What can hang from each mark:
gezu: dere nefig
daka: dere dusesiv nefig nuzi
dusesiv: daka
nefig: daka gezu
fuli: zato
dere: zato
nuzi: daka
zato: dere

Each row was made from one small tree. The marks that hang from a mark follow it in brackets, in alphabetical order. Every link used is in the known rows. Write each row's tree.
Known rows:
nefig[daka[dere] gezu]: 0.670; -5.052; 1.020; -3.278; -5.025; -4.064; -2.021; 1.317; 0.755; -0.652; -2.561; 1.106; 0.407; 0.933; 0.724; -0.109; -1.985; -4.558; -1.477; 2.608; 2.209; -1.079; -0.608
nuzi[daka[dusesiv]]: 1.099; -1.636; 0.697; -1.261; -1.091; -1.324; -0.908; 2.326; 0.941; -1.545; 1.538; 1.674; -1.383; 1.441; -0.551; 3.022; -0.120; -1.826; -0.886; 1.315; -0.082; 0.051; 2.440
nuzi[daka[dere nefig]]: 1.400; -1.183; 0.070; -0.149; -2.786; -1.388; -0.780; 2.176; 2.810; -2.033; -0.661; 1.730; -1.072; 0.234; -0.854; 2.205; -0.244; -2.816; -1.269; 1.280; -1.874; -1.395; 0.977
dusesiv[daka]: 1.010; -2.651; 1.660; -1.395; -1.729; -0.488; 0.088; 1.107; 0.156; -0.572; 0.060; 0.409; -1.476; 0.934; -1.807; 2.421; 0.115; -2.120; -0.448; 0.649; -1.044; -0.170; 1.083
daka[dere]: 0.837; -2.997; -0.067; -1.332; -1.888; -1.973; -1.183; 1.092; 0.788; -0.569; -1.914; 0.652; -0.295; 0.492; -0.762; 0.479; -1.180; -3.945; 0.097; 1.911; -0.499; -1.976; -0.162
daka[dere[zato] dusesiv nuzi]: 2.452; -2.497; 0.156; -0.015; -2.006; -2.448; -2.332; 2.628; 2.552; -0.593; 0.072; -0.846; -2.632; 2.632; 1.089; 1.239; 0.533; -4.355; -1.724; 1.646; 0.922; -2.025; -0.499
gezu[dere[zato] nefig[daka]]: -1.649; -5.743; -0.764; -2.707; -1.519; -1.593; -1.204; -0.070; -0.609; -1.937; 3.681; -0.834; -0.086; -0.324; -3.216; 1.744; -2.970; -0.224; -0.544; 3.800; 2.374; -2.051; -1.924
fuli[zato]: 0.085; -3.457; -0.234; -1.150; -1.742; -1.702; -0.758; 0.287; -0.124; -0.980; -0.074; 0.044; 0.390; -0.625; -0.129; 1.302; 0.113; -3.405; 1.643; 1.811; -0.650; -1.399; 1.128
nuzi[daka[nefig]]: 0.856; -1.142; 0.103; -0.774; -1.948; -0.726; -0.733; 1.521; 1.903; -2.541; 0.883; 1.751; -1.305; 0.785; -1.064; 2.938; 0.148; -1.540; -0.940; 0.945; -1.608; -1.048; 2.011
fuli[zato[dere]]: 0.020; -3.895; -1.056; -1.170; -1.327; -1.840; -0.481; 0.685; 0.282; -0.678; -0.276; -0.869; -0.407; -0.991; -0.536; 2.089; 0.396; -3.061; 1.274; 1.501; -0.483; -2.367; 0.362
gezu[dere nefig[daka]]: -2.074; -4.135; -1.088; -3.329; -1.409; -1.286; -1.466; -0.250; -1.163; -0.828; 3.933; 0.332; -0.194; -0.133; -3.501; 2.313; -2.379; -1.099; 0.230; 2.718; 2.197; -1.070; -1.839
nefig[daka[dere[zato] nuzi]]: 1.491; -4.749; 0.195; -0.916; -4.538; -2.657; -2.297; 1.005; 2.419; -1.481; -2.245; -0.352; -0.407; 1.924; -0.656; 0.747; -1.321; -3.150; -2.109; 1.922; 2.183; -2.398; -0.978
gezu[dere]: -0.621; -2.845; -0.455; -2.282; -0.442; -1.233; -1.320; 0.217; -1.399; -0.864; 2.296; 0.320; -0.688; 0.177; -2.235; 1.727; -1.651; -1.933; 0.697; 1.915; 0.099; -1.152; 0.011
daka[dere[zato] dusesiv nefig[gezu] nuzi]: 2.683; -1.324; 0.144; -0.639; -3.385; -3.416; -2.772; 3.242; 3.706; -1.070; 0.806; -0.647; -3.709; 2.860; 3.226; 1.192; 1.807; -5.694; -2.723; 1.419; 0.234; -2.255; -0.782
dusesiv[daka[dere nefig nuzi]]: 2.263; -0.458; 1.009; 0.298; -3.461; -0.607; -0.834; 2.021; 2.933; -0.222; -0.310; 0.212; -3.112; 1.699; -0.907; 2.679; 1.729; -4.185; -1.645; -0.337; -1.798; -0.910; -0.559
nefig[daka[nuzi]]: 0.555; -3.399; 0.055; -1.950; -3.586; -1.881; -2.408; 0.186; 1.129; -1.027; -0.493; 0.667; -0.753; 2.585; -1.083; 1.897; -0.486; -2.623; -1.204; 0.729; 2.310; -1.186; 0.159
dusesiv[daka[dere[zato] nefig[gezu] nuzi]]: 2.842; -2.351; 1.894; 0.040; -4.181; -1.775; -0.845; 2.702; 2.936; -0.838; -0.324; -0.423; -3.231; 1.428; 0.583; 1.777; 1.191; -4.214; -2.532; 0.888; -1.291; -1.075; -0.918
nuzi[daka[dere dusesiv nefig]]: 1.620; -0.183; 0.026; -0.457; -2.363; -1.779; -1.129; 2.887; 3.222; -1.688; 0.226; 1.606; -1.784; 1.170; 0.144; 2.726; 0.629; -3.278; -1.714; 1.075; -1.298; -1.033; 1.455
daka[dere[zato] nefig[gezu] nuzi]: 2.456; -2.576; 0.258; -0.319; -3.967; -2.837; -2.343; 2.311; 3.079; -1.428; -0.358; -0.418; -2.812; 1.749; 1.972; 0.639; 0.652; -5.066; -2.176; 1.777; -0.439; -2.739; -1.399

Which tree is each row?
1.216; -0.521; -0.100; -2.281; -2.758; -3.431; -2.005; 2.541; 2.492; -0.600; -0.065; 0.622; -2.308; 1.840; 2.620; 1.105; 1.154; -5.840; -1.447; 1.338; -0.503; -1.712; 0.227
daka[dere dusesiv nefig[gezu]]
1.125; -1.717; 1.721; -1.889; -2.822; -1.236; -0.254; 1.545; 1.120; -0.918; 0.598; 0.544; -2.301; 1.115; -0.112; 2.369; 1.140; -3.118; -1.206; 0.484; -1.584; -0.283; 0.928
dusesiv[daka[nefig[gezu]]]
2.614; -1.765; 1.294; 0.765; -3.548; -0.906; -0.689; 2.134; 3.422; -1.110; -0.583; -0.664; -2.964; 1.538; -0.625; 2.259; 1.306; -3.502; -2.262; 0.508; -1.742; -1.658; -0.559
dusesiv[daka[dere[zato] nefig nuzi]]
1.940; -0.984; -0.096; -0.934; -3.884; -2.609; -2.554; 2.119; 2.528; -0.389; -0.082; 0.794; -2.895; 1.977; 1.626; 1.178; 1.219; -5.987; -1.357; 0.695; -0.580; -1.763; -1.355
daka[dere nefig[gezu] nuzi]
-1.329; -2.774; -1.132; -2.868; -1.479; -1.424; -2.301; 0.670; -0.350; -0.211; 5.454; 0.186; -1.809; 1.427; -2.539; 3.153; -0.978; -2.029; -0.385; 1.867; 3.031; -0.472; -1.995
gezu[dere nefig[daka[dusesiv nuzi]]]
2.274; -3.798; 0.275; 0.318; -2.506; -1.956; -1.964; 1.773; 1.935; -0.999; -1.005; -0.605; -1.716; 1.503; -0.149; 0.619; -0.618; -3.804; -1.140; 2.006; 0.170; -2.520; -1.164
daka[dere[zato] nuzi]
2.304; -2.035; 1.594; 0.055; -2.991; -0.815; -0.725; 2.132; 1.545; 0.338; -0.564; 0.374; -2.444; 1.425; -1.416; 2.214; 0.574; -3.974; -1.129; 0.217; -0.867; -0.135; -0.673
dusesiv[daka[dere nuzi]]
0.133; -5.154; 0.868; -3.839; -3.419; -4.045; -2.273; 1.456; -0.093; -1.478; 1.486; -0.222; -0.540; 1.418; 0.718; 0.921; -1.865; -2.797; -2.118; 3.131; 3.338; -0.781; -0.077
nefig[daka[dusesiv] gezu[dere[zato]]]
-1.927; -3.297; -1.085; -3.479; -1.078; -1.646; -1.702; 0.266; -0.766; -0.562; 4.698; 0.263; -0.844; 0.622; -2.697; 2.705; -1.687; -1.538; -0.109; 2.524; 2.616; -0.702; -1.418
gezu[dere nefig[daka[dusesiv]]]
0.169; -2.733; -0.070; -2.514; -2.028; -2.333; -1.556; 0.908; 0.515; -2.132; 2.003; -0.099; -1.673; 0.621; 0.515; 1.224; -0.310; -2.863; -0.883; 2.166; -0.582; -2.108; 0.065
daka[nefig[gezu[dere[zato]]]]
1.815; -2.033; 1.652; -0.805; -3.092; -1.142; -0.948; 1.981; 1.432; -1.006; 2.448; -0.329; -3.524; 1.519; -0.331; 2.830; 1.179; -2.962; -2.028; 0.586; -0.935; -0.373; -0.425
dusesiv[daka[nefig[gezu[dere[zato]]] nuzi]]
1.109; -3.330; 0.974; -3.328; -4.148; -3.651; -3.140; 1.807; 0.800; -0.277; 0.833; 0.881; -1.816; 3.384; 1.722; 1.704; 0.238; -4.429; -2.034; 1.123; 3.526; 0.039; 0.259
nefig[daka[dusesiv nuzi] gezu]
1.616; -1.034; 1.408; -1.111; -3.019; -0.977; -1.059; 1.837; 1.097; -0.355; 2.635; 0.384; -3.614; 1.692; -0.564; 3.167; 1.585; -3.586; -1.503; -0.071; -0.998; 0.261; -0.411
dusesiv[daka[nefig[gezu[dere]] nuzi]]
1.955; -1.413; 0.257; 0.045; -2.429; -2.032; -0.934; 2.967; 3.716; -2.516; 0.048; 0.633; -1.723; 0.982; 0.414; 2.250; 0.225; -2.583; -2.306; 1.924; -1.250; -1.836; 1.448
nuzi[daka[dere[zato] dusesiv nefig]]
1.845; -2.423; 1.277; -0.075; -3.080; -1.144; 0.109; 1.779; 2.919; -1.591; -1.473; -0.688; -1.742; 0.504; -0.815; 1.669; 0.353; -2.828; -1.837; 1.256; -2.133; -2.079; 0.113
dusesiv[daka[dere[zato] nefig]]
0.896; -0.688; 0.479; -1.853; -1.955; -2.025; -1.399; 2.693; 1.332; -1.795; 3.183; 1.728; -2.254; 1.135; 0.461; 3.192; 0.450; -2.645; -1.549; 1.410; -0.547; 0.106; 1.657
nuzi[daka[dusesiv nefig[gezu[dere]]]]
0.305; -3.985; 0.996; -4.192; -3.739; -3.867; -2.297; 1.382; 0.346; -0.783; -0.080; 0.923; -0.592; 2.377; 1.480; 1.135; -0.688; -3.839; -1.642; 1.937; 3.000; -0.313; 0.939
nefig[daka[dusesiv] gezu]
-0.920; -4.386; -0.811; -2.251; -1.509; -1.676; -2.062; 0.809; 0.143; -1.307; 5.187; -1.012; -1.684; 1.216; -2.245; 2.639; -1.577; -1.120; -1.193; 2.991; 3.159; -1.421; -2.094
gezu[dere[zato] nefig[daka[dusesiv nuzi]]]
1.161; -1.885; -0.163; -1.464; -2.552; -2.011; -2.481; 1.379; 1.123; -1.486; 3.128; -0.104; -3.197; 1.907; 0.752; 1.999; 0.741; -3.612; -1.365; 1.179; -0.061; -1.670; -0.813
daka[nefig[gezu[dere[zato]]] nuzi]
2.226; -1.997; 0.916; -0.600; -3.053; -2.865; -1.090; 3.576; 3.189; -2.267; 0.261; 0.893; -1.903; 0.938; 1.576; 1.799; 0.075; -3.380; -2.610; 2.278; -0.827; -1.306; 1.132
nuzi[daka[dere[zato] dusesiv nefig[gezu]]]
-0.501; -4.416; -0.517; -2.475; -2.318; -2.317; -1.346; 1.064; 1.314; -1.202; 1.004; -0.279; -0.481; 1.013; -1.033; 1.373; -1.417; -2.313; -1.054; 2.971; 2.282; -2.052; -1.211
gezu[nefig[daka[dere[zato] dusesiv]]]
1.983; -4.685; 1.185; -2.265; -5.025; -4.457; -2.959; 2.610; 2.197; -0.763; -0.904; -0.071; -1.441; 2.646; 2.179; 0.574; -0.625; -4.951; -2.970; 2.326; 3.345; -1.128; -0.918
nefig[daka[dere[zato] dusesiv nuzi] gezu]
0.344; -4.267; 0.663; -3.247; -4.247; -3.182; -2.952; 1.056; -0.480; -0.488; 1.747; 0.818; -1.076; 1.695; -0.282; 1.477; -1.407; -3.656; -1.419; 1.793; 3.168; -0.018; -1.195
nefig[daka[nuzi] gezu[dere]]
1.645; -3.704; 0.128; -1.165; -4.008; -3.112; -2.613; 1.741; 2.901; -1.071; -1.333; -0.491; -1.144; 2.763; 0.338; 1.197; -0.423; -3.611; -2.571; 1.711; 2.750; -1.975; -0.458
nefig[daka[dere[zato] dusesiv nuzi]]
0.932; -4.576; 0.903; -2.968; -3.869; -3.806; -3.098; 1.875; 0.431; -0.987; 2.432; -0.212; -1.751; 2.451; 0.936; 1.537; -0.967; -3.387; -2.510; 2.372; 3.805; -0.470; -0.804
nefig[daka[dusesiv nuzi] gezu[dere[zato]]]
0.734; -2.371; -0.078; -2.214; -3.182; -2.288; -2.711; 0.954; 1.578; -0.742; 0.461; 0.439; -1.520; 3.484; -0.066; 2.374; 0.406; -3.144; -1.636; 0.439; 2.891; -0.830; 0.651
nefig[daka[dusesiv nuzi]]
0.228; -5.070; 0.895; -2.904; -1.612; -2.868; -1.446; 1.237; -1.521; -1.414; 2.048; -0.106; -0.873; 0.089; 0.065; 0.502; -2.086; -2.680; -0.409; 3.328; 0.773; -1.122; -0.269
nefig[gezu[dere[zato]]]
1.553; 0.383; -0.076; -2.033; -2.264; -2.433; -2.846; 2.216; 1.975; -0.518; 3.060; 0.614; -4.146; 3.746; 2.641; 2.668; 2.842; -5.026; -1.569; -0.129; 0.393; -0.813; 0.640
daka[dusesiv nefig[gezu] nuzi]
1.821; -0.740; 0.677; -1.083; -3.021; -2.641; -1.318; 3.498; 2.780; -1.429; 0.518; 1.877; -1.946; 1.051; 1.285; 2.252; 0.576; -4.121; -1.993; 1.435; -0.959; -0.482; 1.214
nuzi[daka[dere dusesiv nefig[gezu]]]
0.910; -4.032; 0.948; -3.519; -4.561; -4.479; -2.348; 2.033; 1.240; -0.329; -1.640; 0.895; -0.348; 1.825; 1.674; 0.334; -1.057; -5.037; -1.962; 2.316; 2.743; -0.689; -0.120
nefig[daka[dere dusesiv] gezu]
